In the rows, zero is written as 128.
Known rows, with every step that occurs
Y/X/T: [166 133 142 104 151 145 113 144 153 124 142 123 157 153  95 171 105 172
  95 133 104 139]
K/Y: [123 152 132 144  88 110 117 132 147 116 134 115 140 100  93 130 119 160
 124 117 115 125]
S/X/T/Q: [195 118 126 116 140 131 115 150 109 130 178  90 128 122 156 185 109 147
 114 143 102 113]
Q/J: [ 98 131 107 138 157 150 151 160 120 108 115 130 114 104 105 119 151 121
 138 159 144 117]
T/A: [131 103 145 136 135 124 132 104 147 179 122 104 131 112 146 102 120 135
 134 128 150 114]
S/X/T/Q/J: [160 121 109 123 160 159 140 183 100 108 165  80 116  96 133 173 129 144
 121 175 117 100]
K/Y/A/J: [ 85 146 148 108  83 105 112 173 161  97  72 149 164  54 148 126  91 157
 130 145 105 131]
J/S: [107 121 135 107  91 125 117 113 138 107 150 115 123 140 138 114 108 132
 108 152 127  95]
S/X: [168 113 129 103 122 116 131 116 109 126 147 127 138 129 146 156 106 133
 124 144 104 119]
Y/X: [151 134 122 109 122 138 130 125 131 140 139 136 138 158 114 142 113 165
 104 143 122 154]
Q/J/S/X/T: [137 114 136  74 147 141 127 151 123  64 165  94 127 105 113 162 100 139
 106 186  97  69]
Y/A: [ 90 126 152 121 107 118 115 165 119 120 105 143 144 103 164 123  92 128
 133 117 109 118]
Q/J/S/X: [126 115 110  81 116 137 150 133 109  79 153 111 112 116 138 131 103 132
 108 198 122  74]
Y/X/T/A: [172 112 157 111 154 134 113 123 164 173 135  96 160 132 111 138  96 173
 108 136 128 127]
X/T/A/K/Y: [117 112 163 114 111 144  97 147 159 164 153  80 181  88  92 101 122 141
 130  96 127 111]
A/Y/X/S: [160 161 145 146 131 149 142 122 120 151 149 133 112 175 108 156  90 193
 114 116  94 161]
K/Y/X: [143 152 119 122  86 123 122 131 156 130 139 129 152 130  82 140  99 196
 102 134 109 151]
S/X/T/Y/A/K: [117 103 162  28 121 156 103 216  96 137 138 132 189 104 160 164  94 105
 105 120  84 105]
J/S/X/T: [162 114 157  68 120 121 104 119 131  85 181  98 141 134 139 170  76 145
  94 160  86  81]
X/T/Y/A: [ 95 136 165  82 137 129 111 205 139 121 106 135 163  86 141 162 103 130
 115 120  94 106]
Y/A/J/S: [ 69 120 151  69  90 118 110 154 151  87  90 147 138  88 192 106  84 128
 101 183 120 101]
S/X/T/Y/A/J: [138 128 162  24 146 130 113 202 139 106  90 155 178  67 172 191  94 124
  98 168  81 109]
T/A/K/Y/X/S: [145  94 162 136  75 165 123 122 146 208 142  97 167 146 105  97  91 146
 110 103 134 162]
A/K: [115 108 119  99 114 163 117 148 106 149 142 127 141 143 129  99 143  99
 127 121 136 134]
A/J/S: [112 122 129  78 106 135 120 120 158  92 109 132 124 118 158 106 120 122
 100 194 135 107]
A/K/Y/X: [126 134 111  92  75 157 113 153 131 144 155 125 171 146  85 117 118 165
 100 122 123 161]

Rows
[102 124 109 134 136 165 132 176 125  92 161  63  95 108 123 128 129 146
 108 189 141  71]
X/T/Q/J/S
[ 89 122  86 142 106 162 151 162 111 109 153  81  79 115 146 101 142 135
 112 196 164  90]
T/Q/J/S
[ 70  99 152  96  99 152 105 184  99 142 121 139 164 121 160  89 105 101
 131 106 119 127]
Y/A/K
[ 76 145 154 141  66  98 110 165 140 110 112 132 157  78 131 121  79 167
 139 105  99 116]
K/Y/A
[130  87 160  99 151 159 102 142 138 173 146  86 166 112 126 102 130 109
 129 110 137 114]
X/T/A/K
[158  93 147  54 109 113 132  85 155 146 130 106 132 105 189 114  94 135
  98 205 134  82]
T/A/J/S/X
[174 111 131  97 107 134 107 137 113 104 196  66 118 134 170 170  90 156
  91 171 105  87]
J/S/X/T/Q
[ 80 125 112 113 126 146 148 145 129  87 132 111 108 116 111 103 129 126
 116 183 145  88]
Q/J/S
[127 114 129 106  82 146 116 130 146 194 148  99 175 129  99  91 111 169
 111 128 143 140]
T/A/K/Y/X
[176 112 128  64 117 138 112 140 135  94 164  84 121 110 188 173 104 152
  83 212 113  92]
A/J/S/X/T/Q
[140 110 146 127  70 169 117 143 131 160 148 125 168 165  84 129  97 146
 102 103 114 188]
A/K/Y/X/S
[168  94 171  78 123 113 106  98 143 137 172  73 145 112 158 144  73 151
 102 155 109  62]
J/S/X/T/A
[178 150 166  98 166 114 126 115 131 152 173  92 131  95 132 161  91 195
 129 125  86  76]
S/X/T/A/Y
[165  98 166  85 108 127 100 139 138 165 174  81 186  87 110 134  91 147
 123 109 104 102]
S/X/T/A/K/Y
[123 161 141 142 144 116 139 113 135 173 142  97 104 101 135 102 119 185
 137 120 129  89]
T/A/Y
[101 137 162  55 154 141 112 213 162 106  66 154 166  62 163 165 111 124
 106 158 101 116]
X/T/Y/A/J
[146 143 109  76 125 145 145 154 134 154 123 150 145 155 113 157 131 155
  88 162 130 150]
T/Y/X
[163 126 146   5 132 139 121 148 158  91 134 124 153 101 152 187 111 132
  73 214  97  91]
A/J/S/X/T/Y
[173  76 165  68 143 151 106 134 118 177 171  88 173 115 143 134 104 118
 123 120 120 102]
S/X/T/A/K
[128 118  91 115 101 149 156 154  89 104 181  81  93 120 167 132 113 137
 103 213 140  80]
T/Q/J/S/X
[143 136 135  89 103 159  91 166 146 129 161 108 187 135  60 143 109 176
  98 115  98 150]
A/K/Y/X/T
[165 147 164 150 132 144 150 100 136 198 142 110 113 157 127 124  87 197
 115 118 117 144]
T/A/Y/X/S
[113 120 175  31 102 115 104 183 125  93 145 114 163  99 169 175  59 139
  88 157  74  65]
J/S/X/T/Y/A
[115 106 160  42  79 116 115 144 130  86 116 142 145  99 212 136  62 136
  94 194  92  92]
Y/A/J/S/X
[153  87 147  79 146 173 108 142 143 189 151  97 176 144 109 115 113 145
 104 121 138 137]
Y/X/T/A/K
[ 64 125 144  37  89 130 121 176 152 102  80 154 137  85 187 115 104 117
  92 197 123  93]
T/Y/A/J/S
[131 105 169  74 142 139 107 116 186 126 117  89 147  87 156 115 107 134
 101 183 140  83]
X/T/A/J/S
[149 163 134 120 134 129 138 107 141 188 147 111 123 136 122 119 102 220
 118 139 126 117]
T/A/Y/X
[164 126 142 115 119 161 151 146 136 171 121 141 137 172 118 168 107 128
  86 141 122 175]
T/Y/X/S
[ 75 133 167  30 119 136 104 197 171  87  85 135 160  72 167 146  96 125
  85 184 102  87]
X/T/Y/A/J/S
